Each row was made from one path, in order. Every step used is in the known rows, and no mark comes twice. Write each row's path.
Known rows:
Y/B/E: [ -7  -4  11 -12  14   9   5 -13   4   0  15  -4  -8  16  -4  12  -4   1
  -2 -15 -16 -13  -1  15   6  -3  20  -1 -20  -5  11 -15 -18  24  -9]
M/E/X/F: [-11 -22 -13   0  13 -15 -10   2  11 -14  -1  10 -12  -3   1 -10 -12  -1
   3   4  -8 -10   7   5 -18   5   9  13  -8   7   7  -4  -4 -30   2]
B/Y: [-18 -16  14  -9   6   9  -6   8  -2   6   7  -3  -8  12   9   9  -4   9
   7  -6 -15   8  12   7   1   2  12   6  -8   5   8  -3   4  13  -1]
Y/B/E/X: [-13  -6   8  -9  10  -1  -3  -5   5  -2   6  -2 -11   8   1   5 -10  -5
   8 -12  -9 -13   7   8   6   4  23  -9 -18 -10   9 -19 -13  11  -7]
P/E: [ 13  -8   1   2   9   5  -4   1   1  -1  -5  -1  -1  13   4   1  -4  -8
   9   7 -16  -5  10   9 -16  -4  -9  10 -16   0  15  -3   1  13   5]
H/P/E/F: [ 13  10  -6  -2   3   5  -9  10   4  14  -5 -10  16   3  10   8 -11  -5
  23   5  -3  -3  21   2 -19   4   4  13 -14  -2   5  -9   7  13   7]
M/E/B/Y: [-20 -19   5 -16   3  -6  -8   6   0   4  15   7 -12  10   2   6  -2  13
   5   7 -20   2  11  10  -3   5   9   9   9   6  -1 -17   9   5   2]
M/E/X/F/R: [-13 -28 -12   9  -4 -33  -8   8   7 -21   0   7 -14  -3   2 -12 -21   1
  10 -14  -1  -9   8   4 -13   2  10  28   0   9   6 -12  -8 -40  -1]
Y/B: [  2  -2  15   0   1  -3  -3  -4   5  -1  21 -11  -2   7  -2  14  -7  -1
  -7 -13 -18   3   1   9   2  -8  20   1 -17 -15  16 -16 -10  10 -10]
Z/E/P/H: [  8  15 -11   7  -3   9  11  -2   1  18   8  10 -10  -1  -1  -5   1 -11
   6  13   1  -6  19  -4 -16 -10  13  -5 -15 -25  23  -3  -8  -7  -6]
H/P/E: [ 16   2  -2  -2   8   5  -4  11  -3   4  -5  -2  10   9   4   9  -3 -13
  13   4  -8  -6  17  10 -15   1  -2  14  -2   4   8  -2  -3  16   9]
R/F/Z/E/B/Y: [-22 -22   4  11   1   8  12  12 -15   5  -1   4 -19   2  10  -3  -5  15
  30   2 -25   0   9  16  13 -14  10  17  -6 -11  14 -20   4 -14 -25]
P/H: [  1   8   2   6  -3   2   4  -5   4   6  13  10  -1   6   0   4  -2  -3
   1   8 -12  -5  11   2  -7   2  14  -1 -19 -10   9   6  -9  10   4]
F/X: [ -3 -23   2   2   0  -3   1   4  -3   3   7   0  -1   9   8  -3  -8   0
   1  -7   1  -2  -1   0  -2  11  14  12   0   1  15  -8  -1   5  -3]
Y/B/E/M: [ -3  -3   9  -6  18   3 -10  -6   7   1   4 -15  -5  20  -1  10  -2  10
   9 -16  -7 -19  -1  11  11  -4  21   5 -19  -8  15 -14 -10  25 -10]
B/E/M: [ -3  -5   6  -8  20   7 -13  -3   7   1  -9 -13  -4  19   2   4   3  12
  10  -6   0 -15  -1   9   6   2  14   8 -17   5  13  -4  -5  21   0]
Z/E/X/F: [ -3 -15  -6  15   6   4  -7  10   1  -8  -5   9 -13  -7   7  -4 -12  -7
  11   4 -11  -9   9   0 -15  -7  10   6 -18  -7  14  -4  -5 -35 -10]
X/F/Z/E/B/Y: [-23 -25   9   8   0  11   7  15 -10  -5   7  13 -23   1   3   1  -9  15
  25  -1 -28   0   9  14   3 -16  17  23  -5  -3   8 -15  -2 -18 -23]
M/E/Y: [ -3  -5 -11 -13  10 -10 -25 -12  14  -3   6  -2   2  16  -3   3  -1   4
 -13  -5  -1  -5  -2  10   0  -1  12  14  -2   9  14 -17   9  -8  -2]
X/F: [ -6 -14   2   7  13   1  -3   0   6 -12   6   6  -6   2  -5   1  -5   3
   1  -5 -19   1   0   7  -8  -5  10  17 -20   1  10   3  -8  -8  -6]
R/F/Z/E: [ -1 -15  -8  25   5   8  15   1 -11  -1 -13  -5 -12   0  14 -12  -7   4
  15   2  -8  -5   1  16   3 -23   7  18 -22  -6  28 -11  -8 -30 -23]
R/F/Z/E/M: [  0 -16  -8  25  10   4   0   7  -6   0 -22 -17  -8   7  15 -10  -6  13
  24  -1   1 -12   1  12   9 -22  10  22 -19  -8  32 -10  -1 -25 -21]
M/E: [  3 -12  -6  -9  10  -9  -9  -8   8   0   4  -5  -2  11   2  -3  -2   1
 -14   7  -2  -3   4   9 -19   0   5   9  -1  15   9  -8  -2  -6   7]
M/E/P: [  0  -2 -10 -15  12 -11  -4  -6  12   6   2  -7  -7   4  -6 -11   0  -2
  -7   3  10   4  10   5 -18  -1  10   6   1  -3  21 -15   0  -9   3]
F/Z/E/B: [  1  -4   9  15  -6   7   5   5  -7  -1   2   1 -11  -1  -1  -1  -4   1
   7   7 -15   1   3  15   0 -20  15  11  -6  -8  14 -27  -5 -19 -19]
Y/B/E/X/F/Z: [-25 -22   6   6  13  -2  12   0   3 -22   0   5 -23   0  -3  -6 -22   6
  19 -23 -16 -15   2  20   7  -8  31  20 -26  -6  13 -16 -22 -12 -21]
B/E/P/H: [ -6  14  -5 -10   9   8  16 -12   9  13   8  13 -12   8 -11  -4   5  -3
  10   1  -2 -13  15   2  -5   3  18  -2 -20 -16  15  -2 -16  20   2]
H/P: [ 3  8  4 -6  3  1 -7 10 -1  8  5 -8 14  1 -1 14  0 -7  0 -4 -1  4  9  8
 -5  2 20 10  0  7  2 -4 -6  9  6]
B/E/X/F: [-16 -18  -1  -2  19   2  -4   0   8 -13  -4  13 -16   1  -3  -4  -9  -1
  15  -6 -14 -15   5   7  -4   6  15   8 -21   3   5  -2 -11  -6  -4]
Z/E: [ 13  -4   1  10   1  13  -4   3  -5   7   1  -5  -4   5  10   4   0  -6
  -4   6  -5  -2   6   3 -14 -15   6   1 -13  -2  17  -8  -3 -15  -8]

Write each row's path:
[-20 -21   4  15   6  -6   2   9   3 -21  -8   4 -15  -5  -1 -13 -19   2
  17 -11  -9  -1   4  16   0  -9  22  23 -18   1  14  -9 -10 -27 -12] -> E/X/F/Z
[  9 -11 -11   1  -1   0  -1  13  -4  15  -2  -3  13   4  19  -1 -17  -3
  26   0   5 -10  16  -5 -14  18   7  21   0  -1  11 -11   9  11   1] -> H/P/E/F/X
[-12 -12  11  -2  -3  13  -5  13  -8  11  11   6 -13   6   6  10   0   7
  13   8 -23   4  13   5   1  -8   9   4   0  -7   5 -17   9   0 -12] -> Z/E/B/Y
[-10 -15  13  -6   2   7  -4  10  -4   5   7   9 -11  13   1   8  -2   4
  24   8 -32   0  16  11  -1   1  -4  11  -2  -6   4 -13   8  21  -1] -> P/E/B/Y
[ -7 -11  -6  14   4  10  -9   0   1 -12  -3   5 -11   7   1  -1 -10   6
   7 -13 -10  -7  -3  15   7 -24  19  28 -18  -3  24 -16  -2 -34 -29] -> X/F/Z/E/Y
[ -2  -3  -2 -11   6 -14 -20 -14  14  -4  21  -7   0  16  -4  11  -8   5
 -15 -16 -13  -7   0  10   8  -7  21   9  -5 -10  18 -26   1  -3 -14] -> M/E/Y/B
[  8   5  -3   2   5   9  -1   2   1  15  -1  -7  -8  -1   2  -5   3  -9
   2   4   5   5  11  -1 -13 -16   9  -1  -9 -17  28 -15  -1 -14 -11] -> Z/E/P
[  8  10   1  -6   3  -2 -15   2   5   3  13  -4  10  14  -3  20  -8  -7
   7 -17 -18 -10   8  12  10  -7  15  15  -6 -19  16 -20  -1  16 -13] -> H/P/E/Y/B
[-14 -17   0  17   9  -6  16  -1  -5  -8 -11  -8  -8   2   4 -13  -9   9
  16  -6  -9   1  -3  20  13 -12  10  23 -21  -3  24 -10  -8 -14 -15] -> R/F/Z
[  6 -15  -8  10  -6   7  -2   7  -4  16   3  -5   1   2  23  -3 -16   3
  11   1   9  -6   9 -10 -13   6  14   8  -9  -6  20 -16  10 -14 -12] -> Z/E/F/X
[ -9 -28 -10  12   6  -9  12   1  -6   4  -1   1  -1   5  13 -11  -7   5
  14  -5  -5  -7  -5   1   8  11   5  17  -7  -6  24  -5   0  -3 -10] -> R/F/X
[  6   0   5  -3   4  -2 -16  -8   7  -4  13  -4   1  19  -3  14 -10  -2
   5 -14 -23  -9   3  11   9 -11   9  10 -17 -23  23 -21   3  12 -17] -> P/E/Y/B
[ -8 -12  -4   0   3  -7  -1  -4   8  -1  -3 -12  -2   3  10 -10 -20  13
   6  -3   6   0   9  13 -13  -3  18  21 -16  11  13 -20   3 -18  -5] -> M/E/F/Z
[ 17   1  -3   3  11   1 -17  16   1   6 -14 -14  12  13   5   9  -1  -3
  22   4  -1 -14  14   7  -7   0   2  20  -3   0  14  -2   2  19   7] -> H/P/E/M
[ -6 -21  -7  21  -8 -15  -4  14  -2 -14  -2   6 -16  -6   6  -7 -19  -4
  16 -14  -3  -8   9   1 -10 -10   9  21 -10  -3  13 -12  -9 -45 -12] -> Z/E/X/F/R
[ -3   4  10  -5   1  -5 -18  -7  10  -1  21  -8   2  13  -6  19  -7   3
  -6 -22 -18  -1  -3  10  17 -10  24   5 -16 -20  19 -24   0   8 -20] -> E/Y/B
[  1  -3 -10  -8   5  -8 -13  -6  13   9   4 -11   5   3  10  -3 -12   9
  -1   5   3  -1  11   1 -21   6  10   8 -14   8   8 -15  11  -9   5] -> M/E/F
[  5  -5  -1   9   0   4 -12   9  -1   5  -6  -2  -7  -1  12  -1  -9 -13
   6   8   0  -4  14   0 -12  -5   9  -7 -13  -8  17 -12   0 -25  -5] -> Z/E/X
[ 12   7   5  -2   1   0  -3  13  -1   5   5   6   8   3  -8  11   3  -9
  16  13 -21  -2  11  13  -7   0   2  13   4  -6   1 -16   1  17   5] -> H/P/E/B
[ -1  -2   5   9  -2   3  -8  -7   1  -2  12  -8  -6  11   2  12 -14   3
   0 -21 -12  -6  -1  14  15 -27  27  13 -16 -20  28 -31  -6 -16 -34] -> F/Z/E/Y/B
[ -9  -6   9 -11   2   7  -3  19  -8  10   6   8  -1   9   2  15  -1   2
  27   7 -26  -1  22  11   1   4   4  15   8  -2  -2 -13   6  25   3] -> H/P/E/B/Y
[-10 -16   1  -7   5   1   6  -6   2  10  15  -4  -3  10  14   2 -18   9
  14 -18  -2 -15   2  -3   1  16  25   7 -15  -9  13 -22  -3  18 -14] -> Y/B/E/F/X
[  7 -20  -7   4   0   0  -1   6   0   9  -1  -2   3   9  19  -6 -18   1
  23   2  -1  -8  11  -6 -15  15   1  16 -10  -6  18 -12  12   8  -1] -> P/E/F/X
[ -3  -1   3   7 -14 -17  -9   5   7   4   6 -16   5  -1   9   1 -17   6
  14 -18   3   7  10  -1  -7   1  15  18 -15   1   9 -20   3 -12  -4] -> E/F/R
[ -7  -7 -12  16   4   5  -2  -3  -4  -1  -9  -4  -7   8   7  -6  -5   8
  13 -10  -7  -7  -4  15  18 -22  12  21 -20 -10  30 -19   3 -32 -30] -> R/F/Z/E/Y
[  6  -8   1   4   6  -3 -10   8   2  -2 -11   1  -5   5   8  -5 -11 -13
  17   8  -8  -7  17   5 -13   3  -5   0 -14  -7  15  -8   4  -1   7] -> P/E/X
[-21 -11  19 -10  -1   3  -6  11  -3   6  14   5 -10   8  -2  11   0  10
  12   1 -26   8   9   8   9   2  14   7   0  -3   2 -16   8  16  -4] -> E/B/Y
[  3   2  -1   7   1   4   3  11  -1   5 -11 -11   7   3   9  -2 -19   1
  27  -3   0  -1  18  14 -10  -4  12  27 -16   2  10 -16   0   0  -4] -> H/P/E/F/Z
[ -3 -19  -4  11  12  -5  -8  10   5 -15 -10  13 -13   0   2  -7 -13  -9
  21   4 -20 -11  13   5 -16   1  -3  14 -20  -7  13   1  -1 -13  -1] -> P/E/X/F
[ -4  -5 -10  16   9   5  19   0  -5   7 -12  -7 -16  -5   5 -19  -2   0
  19  -1   4   0   7  10   0 -22  10  15 -16 -20  38 -18  -6 -30 -23] -> R/F/Z/E/P
[ -9 -19   1  14  -4 -19   0   6   4 -18   7   2  -8  -1  -3  -2 -13   5
   9 -22 -11   0   0   7  -5  -7  12  30 -10   5  10  -6 -11 -21  -7] -> X/F/R
[ -5   1 -12  16   0   8  22   1  -1   1   3  18 -21  -6  -2 -14  -6  -3
  16   4  -4  -9  16   4 -14 -18  20  16 -21 -23  25  -2 -17 -24 -19] -> X/F/Z/E/P/H
[  0  -6   0  -9   3 -13  -8  -6   8  -2  14   3  -4   5  -9   0   2   4
  -8  13 -15  -1   2  10  -9   1   7   8   5   4   2 -21   2  -3   4] -> M/E/B
[ -3 -19  -3  21   6  12   8   6  -7 -12  -6   4 -16   0   6  -7 -11   3
   8  -2 -10  -5   4  14 -10 -24  14  24 -20   3  20  -6 -12 -34 -23] -> X/F/Z/E
